Each row was made from one walk, in order. Every step used is in the known rows, and no mark comes twice. Write each row's walk.
Known rows
kegi > fuda > ruli > sizapok > gimato: [ 45 -13   5  -1   3   3  25  26   8   2 -18  20  14 -27 -39 -42  26 -13
 -82   1  -5  13]
fuda > kegi > kataso > kanif: [ -5 -31  -5 -17  17  -8   8  28  21  27  -6   2 -23 -33  -5 -63   4 -13
 -43  29 -14  -3]
kegi > fuda: [  3 -25  23   2   0   5   3  23  16  33  -5  16  -2 -35 -21 -57   5  13
 -66  12  -2   0]
kanif > kegi > fuda: [ -9 -37  28  11 -11   1  -1  29  11  19 -14  15  -4 -47 -29 -42  -7  13
 -74  10   0   8]
kanif > kegi: [ -3 -24  23  18  -1 -13   1  24  24   1 -25  -7 -10 -62 -27 -38 -23 -11
 -84  -3  10  31]
fatefal > vovito > ruli > sizapok: [ 37   7  20 -20  25 -15  21  37  18  31  13 -11  -7 -29 -35 -49  49 -12
 -69  -1 -11   0]
sizapok > gimato: [ 24  -4  -3  14   5   8  19  15  23   3 -28  13   7 -48 -16 -39   8 -11
 -77  14  16  22]
gimato > ruli > sizapok: [ 29 -13  41  -1   5 -13  14  15  18   9  23 -10   8 -18 -33 -53  21 -14
 -65 -23  -1  25]
vovito > ruli: [ -2   1  11  -4  36  14   5  31  46  23  12  -2 -12 -40 -31 -56  22   3
 -52  14  26  10]
kegi > kataso: [  3 -13   4  -9  -4 -19  21   9  41  36 -21 -23   5 -43 -20 -65   0 -25
 -56  18  -7  10]
kataso > kanif > kegi > fuda > ruli > sizapok > gimato: [ 37 -25  -1  -3   2   3  20  33   2  -2 -20  24   6 -27 -41 -38  22 -13
 -83   8  -9  14]
sizapok > fuda > kegi: [-16 -24  24  13  23  11   9  15   7 -11   3  15  -9 -59  12 -32   3   2
 -54 -34  20 -19]
gimato > sizapok > fuda: [-20 -24  15  -9   9  14   6   7  25  13  -3   7   2 -31   0 -43  27 -12
 -62 -40  22 -21]
fuda > sizapok > gimato > ruli: [ 14 -11  15  31 -12  21  22   2  43 -17  20  11  18 -27 -25 -43  13 -14
 -43   2  23  36]
gimato > ruli > sizapok > fuda > kegi > kataso > kanif: [ -9 -40   1 -21  14  -1  12  23  12  17  11   1 -14 -20  -4 -57  18 -13
 -36  12 -11 -12]
vovito > ruli > sizapok > fuda > kegi > kataso: [-18 -24  11 -11   9  -4  24  16  20  14   1  -7   4 -48 -12 -41  26 -15
 -39 -10   2 -24]
zavi > gimato > sizapok > fuda: [-24 -22  11  -1  17   8  -2  10  29   3 -13  10  -2 -23   7 -37  30  -6
 -56 -44  27 -29]
zavi > gimato > sizapok > fuda > kegi > kataso > kanif: [-21 -36  -6 -18  18  -3   1  28  21  17  -9   9 -22 -21   3 -52  20 -10
 -36  11  -5 -24]
fatefal > vovito > ruli > sizapok > fuda > kegi: [ -2 -14  24   0  27   6  17  27   0  -5  14  11  -9 -51   3 -24  31   0
 -52 -33   9 -30]
gimato > sizapok > fuda > kegi: [-24 -26  33   8  14  13   5  18  11 -10   5  20  -5 -53   7 -26  16   0
 -51 -43  22 -25]
kegi > fuda > sizapok > gimato: [ 16 -14  -6  24 -12  13  27  14  24  -6  -6  33  15 -46 -23 -44  30 -11
 -62   5  -3   8]
fuda > kegi > kataso: [ -8 -18  16   0  -1 -14  19  15  29  19 -14 -11   1 -56 -13 -49   0 -16
 -47   8  -3  -1]

Which walk is each row?
[ 21 -19  -1  -7  27  10  12  11  32   2 -11   1  -3 -23 -19 -65 -10 -21
 -72 -17  10   3]
sizapok > fuda > ruli
[ -8 -16   7 -14   5  -7  30  19  19  21  -2 -12   2 -46  -8 -37  31 -17
 -40  -1  -5 -29]
fatefal > vovito > ruli > sizapok > fuda > kegi > kataso
[ 38 -19   7   4  -2   1  23  28   6  -5 -23  20  13 -33 -43 -34  20 -13
 -86   0  -4  17]
kanif > kegi > fuda > ruli > sizapok > gimato
[ 49  -7   3   0   8  -2  26  23  13  -3 -20  13  13 -31 -36 -43  22 -21
 -85  -2  -1  20]
fuda > ruli > sizapok > gimato
[ 21  -4  26 -16  29 -10  13  32  21  22  18  -4  -3 -30 -40 -54  43  -8
 -68 -15  -1   5]
vovito > ruli > sizapok
[ 10 -18  17  30 -18  25  21   5  37 -13  23  18  19 -23 -27 -42  17  -6
 -41   6  20  29]
kegi > fuda > sizapok > gimato > ruli
[ -7 -34   8  19 -13  -3  12  21  25   1  16  27  -5 -45 -28 -60  18 -12
 -53  -6 -25   2]
kataso > kanif > kegi > fuda > sizapok
[  3 -21  11  19  -9  -2  17  14  33   8  20  24   4 -42 -24 -67  24 -12
 -51 -11 -21   1]
kegi > fuda > sizapok
[ 16 -11  20  23  -5  23  16   6  37  -7   7   4  14 -24 -22 -39   1  -5
 -51  12  33  39]
sizapok > gimato > ruli
[-18 -38  -4 -23  13   0   6  24  20  25  -2   7 -19 -27  -2 -56  18 -13
 -39  14  -9 -20]
gimato > sizapok > fuda > kegi > kataso > kanif
[  2 -30  12  28 -19  26  15  11  31 -17  20  21  11 -23 -29 -38  13  -6
 -41  12  16  30]
kataso > kanif > kegi > fuda > sizapok > gimato > ruli
[ 10 -19   6  -6  23   9   2  18  38  -3 -15   8  -3 -12 -19 -54   5 -18
 -66 -29  16  -8]
zavi > gimato > sizapok > fuda > ruli
[ -5 -34   8   4   9 -10  -5  33  18   7 -20   1 -25 -48 -21 -46 -19 -10
 -77  13  -1  24]
kataso > kanif > kegi
[-25 -27  15  -7  -5  -4  19  10  26  15 -10  -5   6 -49  -6 -40  16 -17
 -41 -13   4 -22]
gimato > sizapok > fuda > kegi > kataso
[  2 -28 -13 -24  16 -10   8  23  29  39 -11  -7 -20 -25 -10 -75   4 -19
 -50  37 -17   4]
kegi > kataso > kanif
[ 14 -21   9 -11  18  12   8  15  36   5  -8   6   0 -17 -24 -59   2 -22
 -70 -25  13  -2]
gimato > sizapok > fuda > ruli
[-13 -36 -10 -20  19  -2  10  23  16  23  -4   3 -21 -31   2 -60   9 -12
 -40  19 -10 -15]
sizapok > fuda > kegi > kataso > kanif
[ 43 -21  28 -15  12 -16  15  30  10  19   3   6   3 -16 -46 -64  18 -14
 -82 -17 -22   8]
kegi > fuda > ruli > sizapok
[  4 -22  11 -13  21  -3  16   7   5   9   4  -1   3 -32  -2 -49  28 -16
 -72 -45   3 -20]
ruli > sizapok > fuda
[-10 -24   8   0 -15 -22  16  15  35  23 -30 -24   3 -56 -29 -48 -12 -26
 -65  16  -5  17]
kanif > kegi > kataso
[ 36 -32  23 -18  11 -17  10  37   3  14   1   9  -5 -15 -48 -60  15 -13
 -82 -10 -27   8]
kataso > kanif > kegi > fuda > ruli > sizapok
